Each row was made from one small tree. The marks that hang from a mark follow it in brackets, in the order of their numbers. Every link used is in the known rows. Write each row's tree.
(in the rows, 128 means zero)
Known rows:
q766[q233 q970]: [115 142  80 139 126 129 105 117 106 149 168 100 141 138 149  74 153 125]
q766[q233 q975[q18]]: [174 122 109 172 129 135 156 122 114 140 115 126 105 133 128  30 104 118]
q744[q975]: [162 152 124 128 137 134 144 128 129 109  91 128  97 131 129 101 109 123]
q744[q970]: [137 120 104 124 110 133 110 118 115 193 137 126 150 130 145 137 132 120]
q970[q233 q975[q18]]: [134 108 130 153 110 126 133 113 116 167  83 163 132 136 162  72 120 126]
q970[q233 q975]: [ 99 126 117 132 119 111 131 119 118 139 116 156 144 140 153  99 128 127]
q766[q233 q970 q975[q18]]: [188 131  68 176 121 147 132 115 110 168 125 111 113 134 140  27 120 126]
q766[q970]: [144 136  87 132 120 142  99 122 124 157 137 113 136 129 141 128 144 135]
q766[q233 q975]: [139 142  95 151 137 117 158 127 116 113 148 119 119 137 121  55 114 118]
q766[q975]: [166 135 102 144 133 130 155 131 134 120 113 133 112 127 111 106 103 128]
q233[q975[q18[q970]]]: [203 127 102 167 130 141 110 124 112 204  83 131 118 125 144  45 121 143]
q233[q975[q18]]: [189 111 116 144 132 132 142 125 121 149  88 142  96 134 123  53 110 144]
q744[q233[q975[q18[q970]]] q766]: [221 103 161 195 114 138 169 107 100 191 101  95 110 126 149  44 127 110]
q975[q18]: [164 109 141 149 120 142 130 123 126 154  96 133 114 123 136 103 118 128]
q744[q766[q233] q970]: [118 121 136 152 113 123 141 110  97 173 168  84 128 143 143  85 141  94]
q18[q970[q233[q975]]]: [153 130  89 168 127 127 108 120 112 190 123 120 149 128 149  74 133 127]
q970[q233]: [113 111 131 153 116 128 131 120 125 142 138 125 146 128 141 128 130 111]

Write each row's tree:
[163 120 108 178 119 134 143 110 118 152 132  87 109 142 130  81 137 120]
q744[q766[q970[q233[q975]]]]
[179 122 121 127 107 135 156 104 107 174 124 116 135 131 159 104 120  95]
q744[q233 q970 q975]
[172  98 119 170 120 130 143 116 120 164  98 138 116 135 135  54 114 128]
q970[q233[q975[q18]]]
[163 110 128 193 104 151 101 113 114 224  99 119 153 113 172  94 133 111]
q975[q18[q970[q233]]]
[114 142 100 154 116 120 101 119 107 193 109 144 164 130 176  93 139 125]
q18[q970[q233 q975]]
[117 115 133 151  98 120 142 106 104 193 118 126 139 144 159 110 131 103]
q744[q766 q970[q233 q975]]
[155 103 121 165 109 127 151 108 108 189 135 102 124 144 134  92 124 106]
q744[q766 q970[q233[q975]]]
[188 139  92 192 126 141 127 121 103 193 110 115 126 123 151  24 115 116]
q766[q233 q975[q18[q970]]]
[138 137  81 140 120 125 105 111  95 172 115 138 126 146 170  22 143 141]
q766[q233 q970[q975[q18]]]
[204  90 139 208  91 154 166 103 118 214  93 105 112 127 139  91  99  88]
q744[q766[q975[q18]] q970[q233]]
[161 117 108 150 139 118 145 121 102 147 123 128 104 145 132   4 121 135]
q766[q233[q975[q18]]]
[136 132 135 154 144 108 172 123 104 103 149  92  91 152 115  33 128 119]
q744[q766[q233[q975]]]
[161 114 133 180 100 145 133 103 113 182  86 117 112 139 164  71 133 118]
q744[q766[q970[q233 q975[q18]]]]
[152  95 166 151  93 133 171 100 105 183 155  90 142 131 149 132 138  86]
q744[q233 q766 q970]
[169 101  98 124 111 117 153 108 101 188 154 127 150 139 145  80 130 119]
q744[q233[q975] q970]
